What can hang from each mark:
k_131: k_324
k_339: k_215
k_324: k_131 k_188 k_360
k_360: k_215 k_324 k_456
k_456: k_339 k_360
k_429: k_324 k_860
k_215: k_339

Each row was made from one small tree. Brackets hold a mark, then the marks that hang from it, in the order of their numbers. Every link used is in the known rows. Write each row's tree.
Known rows:
(k_429 k_860): [-15.5  -5.4  -6.9   8.3   8.2  -5.3  19.8  -8.9  20.2   4.0  -2.9  15.1
   8.6 -15.1  -5.1  -3.3   3.3 -17.1   0.3]
(k_429 (k_324 k_131 k_188 k_360) k_860): [ -6.8  -9.3  -4.7 -14.0   0.9  10.6   4.2 -15.5   9.1  -5.5 -42.3   2.2
  20.3 -45.1  11.2  -7.3 -18.6   4.8   7.4]
(k_324 k_188 k_360): [-32.5 -19.2  -7.0 -29.1  32.6  10.8  15.0 -14.0  12.1   0.0 -29.9   8.3
  12.1 -15.0  16.6 -21.6  -8.2  -8.4  -5.4]
(k_360 k_215 (k_324 k_188) (k_456 k_339)): [ 14.5  -3.3 -42.2 -28.8  26.7  11.6   1.0 -19.0  37.0  42.3  -7.5  -3.4
   8.1   9.5 -33.2 -20.7 -60.5  -4.8   2.0]
(k_360 (k_456 k_339)): [ -1.9  14.5 -22.9  -7.7  -7.9   2.3  -2.3  -6.9  21.5  24.7   8.4  12.2
  25.5   0.2   6.3  13.9 -14.9   7.3  -3.1]
(k_429 (k_324 k_131 (k_360 k_215)) k_860): [ -1.9 -28.7  -6.2 -19.3 -10.5   0.4 -12.3 -18.0   8.6   9.9 -36.5   0.2
  22.6 -35.3  -3.3  -6.0 -25.1 -19.5   4.5]
(k_215 k_339): [  5.2   5.2  -2.2   8.1  -0.3  -1.1  12.9  -1.7  15.2   6.9  -3.7  16.0
  25.7   1.6   1.7  27.5  -0.2  22.8 -16.1]
(k_324 k_131 k_188 (k_360 k_215)): [-20.3 -30.3 -17.7 -47.1  15.0  13.5  -5.8 -18.2   8.0  16.2 -47.3  -3.8
  14.2 -20.0  -3.5 -19.0 -40.5  -0.6  -9.2]
(k_339 k_215): [-14.6 -17.9  -9.3 -20.3  16.0  -0.7  13.1  -2.5  17.1  30.3 -25.1   8.9
  13.4 -10.5  16.4   5.9   4.9  15.2  -4.0]
(k_456 (k_360 k_324)): [  5.5 -17.0  -2.7  -7.9  -0.7  -4.8  18.8  -5.2  12.5  27.6  12.0  12.5
   5.0   5.3 -25.2 -13.0 -17.4   1.3 -11.4]
(k_360 (k_324 k_131 k_188) k_456): [ 12.0  -2.6 -26.7 -37.6  10.1  22.8   4.3 -17.9  17.4  33.8 -28.8  -4.5
   3.2  -6.2 -12.0   4.7 -39.6   4.9  -4.4]
(k_360 k_215): [ -9.9 -20.9 -10.4 -22.9   9.5  -2.8  -0.5 -10.5  15.8  23.5 -12.0   5.9
   8.5   3.7 -13.8 -18.7 -10.4 -11.4  -7.0]
(k_360 k_215 k_324 k_456): [ 11.9 -26.9 -27.7 -38.0  19.2   6.5  -6.7 -19.0  24.3  47.3  -9.4  -4.7
   4.6  16.1 -25.1 -19.0 -37.6 -33.6  -3.0]
(k_429 k_324 k_860): [  1.5  -0.3   2.0   8.8  -3.8  -4.4   7.5  -8.7  15.9   0.8 -12.8  10.2
  15.3 -23.8   4.3  -6.1  12.3  -3.8   9.2]
(k_131 (k_324 k_188)): [ -7.9  11.9  -1.8 -14.6  17.7  -2.0   9.2  -1.3  11.3  19.4 -61.0   2.5
  -1.2  -0.4  16.1 -10.7   5.9  17.7   3.3]
(k_456 k_339 (k_360 (k_324 k_188))): [  8.8   8.5 -17.6   3.8   4.2  -0.5  26.6  -5.2  24.4  21.9  16.3  14.8
   8.5   2.9 -32.6 -13.6 -42.3  28.9  -6.3]
(k_324 k_131 k_188 (k_360 k_456)): [-17.2 -13.6 -19.9 -43.6   4.6  21.7  -7.8 -15.7   6.1  14.9 -42.3  -2.8
  21.7 -23.8  19.6   4.2 -32.5   5.0  -7.0]
(k_131 (k_324 k_360)): [-21.4 -18.3   4.1 -22.4  11.4  -9.1   3.4  -6.8   3.7  20.0 -63.1   7.8
   9.5  -0.5  23.0   0.5   6.6 -14.5  -2.5]
(k_324 k_131 (k_360 (k_215 k_339))): [ -3.1 -28.4 -12.1 -27.3  -7.7   3.6  -9.6 -13.5   7.2  19.1 -30.9   3.2
  29.4 -10.2  -8.4  21.7 -39.1   7.4 -19.8]
(k_429 (k_324 k_188) k_860): [  0.9   7.9  -4.6   2.9  12.4   4.6  13.7  -9.5  19.8  -6.4 -21.6   5.8
  12.3 -30.0   5.8 -21.5   0.9   5.6  12.6]
(k_324 k_360): [-33.0 -30.6  -0.7 -24.9  11.6   1.3   8.5 -13.7   6.9   5.8 -19.5  15.0
  16.4  -8.1  13.8  -4.4   0.5 -23.8 -10.1]
(k_429 (k_324 k_360) k_860): [-14.2 -21.0   1.9  -5.2   3.5  -2.5   5.9 -14.0  11.4  -4.8 -22.1  10.1
  22.6 -31.0  13.1 -11.1   4.0 -25.0   7.7]
(k_429 k_324): [  1.3  -1.9   6.0 -11.9  -5.6   1.4  -1.7  -6.1   6.8   9.6 -19.0   9.2
  15.8 -12.0  15.7  -3.4  16.6  11.7   0.0]

Which tree is each row?
[-25.4 -16.3  -9.0 -37.4   8.6  16.1   6.1 -14.9   3.8   5.3 -43.6   4.2
  14.2 -25.6  11.9   0.8 -22.3   8.5 -11.5] | (k_324 k_131 k_188 k_360)
[ -5.0 -20.6   4.7 -28.4 -19.3   7.1 -11.7 -12.5  -3.8   9.2 -40.5   6.0
  23.8 -27.4  20.2  10.5  -2.5   6.2  -6.6] | (k_429 (k_324 k_131 k_360))
[ 16.0  10.9 -19.6  -2.3 -13.3   3.5  20.1  -5.2  19.0  27.4   4.8  10.9
  10.8  -6.7 -36.4   1.9 -54.7  45.6 -10.7] | (k_456 k_339 (k_360 (k_324 k_131 k_188)))
[-15.5  -5.3 -13.3 -33.0  23.2   4.0  -4.8  -8.3   8.3  23.2 -67.2  -2.6
  14.5  -5.2  31.7 -13.3  -9.8  -7.4   5.0] | (k_131 (k_324 k_188 (k_360 k_456)))
[  9.3 -21.9 -15.8 -25.4  20.9   1.7  11.8  -8.8  19.7  31.8   3.8   0.5
   1.8   7.1 -40.3 -42.8 -45.2   3.7  -5.8] | (k_456 (k_360 k_215 (k_324 k_188)))
[  9.8 -28.0 -11.1 -20.5   5.5  -6.4   7.7  -8.2  16.1  37.7   8.9   5.3
   3.9  12.7 -40.7 -29.8 -36.8  -7.8  -9.7] | (k_456 (k_360 k_215 k_324))
[  4.2 -10.2  -7.4 -12.4  12.7   2.5  24.4  -4.7  15.5  20.7   1.8   9.0
   1.9   2.0 -24.3 -25.0 -28.4  12.6  -8.1] | (k_456 (k_360 (k_324 k_188)))
[ 32.6 -17.0 -12.9  -9.6 -15.5  -3.3   1.7  -4.4  12.3  37.6   3.4   2.4
  18.7   6.3 -46.9  10.8 -55.9  25.7 -21.1] | (k_456 (k_360 (k_215 k_339) (k_324 k_131)))
[ -0.5   1.3 -13.8   3.3 -10.0 -12.2  14.8   6.7  20.4  33.3  11.2  16.4
  27.0  -9.4  -2.8   8.2 -22.4  47.9  -6.0] | (k_456 (k_339 k_215) k_360)
[ 15.2 -20.0 -17.6 -29.1   0.3   6.0   4.7  -9.1  14.5  36.6  -8.4  -3.0
   1.4  -1.7 -43.2 -25.3 -56.3  17.9 -10.8] | (k_456 (k_360 k_215 (k_324 k_131 k_188)))
[-18.9 -38.9 -18.9 -45.3  15.5   3.7 -16.8 -17.1  13.3  27.7 -17.5  -0.5
  24.8  -1.1   6.1 -19.7 -26.4 -39.9  -4.3] | (k_324 (k_360 k_215 k_456))
[ 16.2 -11.9 -37.1 -25.8  11.9   2.5  -3.8 -18.7  32.4  46.2   1.8   1.6
  11.8  16.7 -34.3  -5.8 -51.9 -18.6  -2.1] | (k_360 k_215 k_324 (k_456 k_339))
[  8.1  10.0 -34.3 -17.0  18.2  14.2  14.6 -16.4  31.8  30.2  -5.8   5.4
   7.6   3.8 -15.8  -1.7 -42.7   6.2   0.6] | (k_360 (k_324 k_188) (k_456 k_339))
[  5.2  -6.4 -14.9 -27.1  11.8  18.0  18.0 -16.1  14.7  24.3 -31.6   3.4
  -8.2  -7.2 -19.3   1.5 -30.7  15.8  -9.0] | (k_360 (k_324 k_131 k_188))
[ 14.2 -12.3 -21.1 -32.0  -7.5  14.7  -1.3 -15.7  12.6  40.6 -18.9   0.6
   7.0  -0.1 -11.4  20.7 -30.2  -7.9  -9.1] | (k_360 (k_324 k_131) k_456)
[-12.2   5.8 -19.3 -21.7  16.3   0.6  -3.1  -8.3  15.8  24.4 -56.1   0.7
  19.2  -5.2  25.3  -3.6 -20.8   5.9   5.8] | (k_131 (k_324 k_188 (k_360 (k_456 k_339))))
[  6.9  11.2  -5.6   0.2  -7.1   9.3   5.3  -9.6  11.8  -0.7 -32.9   2.0
  13.8 -39.5   3.3  -3.4 -11.6  22.1   8.1] | (k_429 (k_324 k_131 k_188) k_860)
[ 15.7 -11.7 -20.8  -4.7  -2.9 -11.6   9.5  -6.6  24.9  39.4  22.7  10.6
  10.9  11.8 -50.2 -16.3 -53.9   8.7  -8.3] | (k_456 k_339 (k_360 k_215 k_324))
[  5.1 -25.5 -23.6 -36.0  -8.8   8.9 -23.8 -14.3   9.2  28.4 -27.3  -4.5
  38.8  -9.3   2.4  24.5 -48.3  -1.8 -16.3] | (k_324 k_131 (k_360 (k_215 k_339) k_456))
[  9.1 -20.7 -24.4 -40.1  16.3  14.2   7.4 -19.8  20.3  35.3 -36.6  -5.5
  -6.5  -0.5 -36.3 -17.1 -51.1   2.6  -7.5] | (k_360 k_215 (k_324 k_131 k_188))
[ 17.9   3.9 -14.8   0.7 -29.4  -5.1  14.8  -4.4  14.5  32.7  11.8  16.1
  12.3  -1.9 -36.9  17.7 -46.2  33.8 -14.1] | (k_456 k_339 (k_360 (k_324 k_131)))
[ 18.1 -15.5 -36.3 -49.3  14.6  20.2  -7.5 -20.5  21.4  46.9 -29.8 -13.1
   1.7   0.4 -28.2 -15.0 -59.8  -4.3  -3.5] | (k_360 k_215 (k_324 k_131 k_188) k_456)
[ 29.4 -18.2 -29.3 -23.0  16.2   5.7  -4.4 -14.9  28.4  42.4  -4.1  -3.1
  19.7  18.5 -28.9   7.9 -47.6 -13.1 -10.1] | (k_360 (k_215 k_339) k_324 k_456)
[ -7.6 -12.5  -1.0 -34.1  -2.0  15.9  -5.7 -13.7   0.7   3.7 -50.5   0.9
  20.8 -32.1  22.4  -4.0 -12.7  19.2  -2.0] | (k_429 (k_324 k_131 k_188 k_360))
[-14.5 -13.1  -4.5  -6.7  20.0   6.5  12.0 -15.9  15.5  -9.8 -30.3   6.3
  17.9 -36.6  15.8 -23.9  -4.1 -12.2  11.0] | (k_429 (k_324 k_188 k_360) k_860)
[-14.8 -14.4  -5.5 -28.8   6.9  -5.9 -10.1  -8.2   4.8  28.7 -57.5   1.0
  17.9   0.3  29.3   2.8  -1.6 -22.8   0.8] | (k_131 (k_324 (k_360 k_456)))
[ 11.5  -7.7  -9.4 -19.2  -4.1   6.7  17.3  -6.5   9.5  25.6  -7.4   5.8
   2.4  -7.5 -26.9  -7.5 -39.6  27.2 -12.0] | (k_456 (k_360 (k_324 k_131 k_188)))
[-17.1 -15.4 -34.0 -36.2  26.6   9.8  -9.1 -17.1  24.8  21.4 -16.7  -0.4
  25.4  -7.8   1.7 -25.0 -47.6 -13.2   1.5] | (k_324 k_188 (k_360 k_215 (k_456 k_339)))
[ 11.9 -10.8 -19.1  -2.3   1.0  -9.9  23.0   0.7  27.1  44.4  10.1  14.3
  14.4  -1.1 -24.5   5.9 -37.7  33.9  -6.5] | (k_456 (k_339 k_215) (k_360 k_324))
[-10.2 -17.7 -27.8 -33.8 -11.5   8.5 -10.1 -11.1  13.6  38.1 -30.7   4.1
  33.1 -24.5  20.7  32.2 -35.9  15.1  -7.3] | (k_324 k_131 (k_360 (k_456 (k_339 k_215))))
[-10.4 -18.4 -19.8 -43.9  28.5   2.2 -14.3 -11.0  12.7  32.5 -67.8 -11.6
  13.8   0.4  18.0 -28.4 -25.2 -16.2   6.7] | (k_131 (k_324 k_188 (k_360 k_215 k_456)))
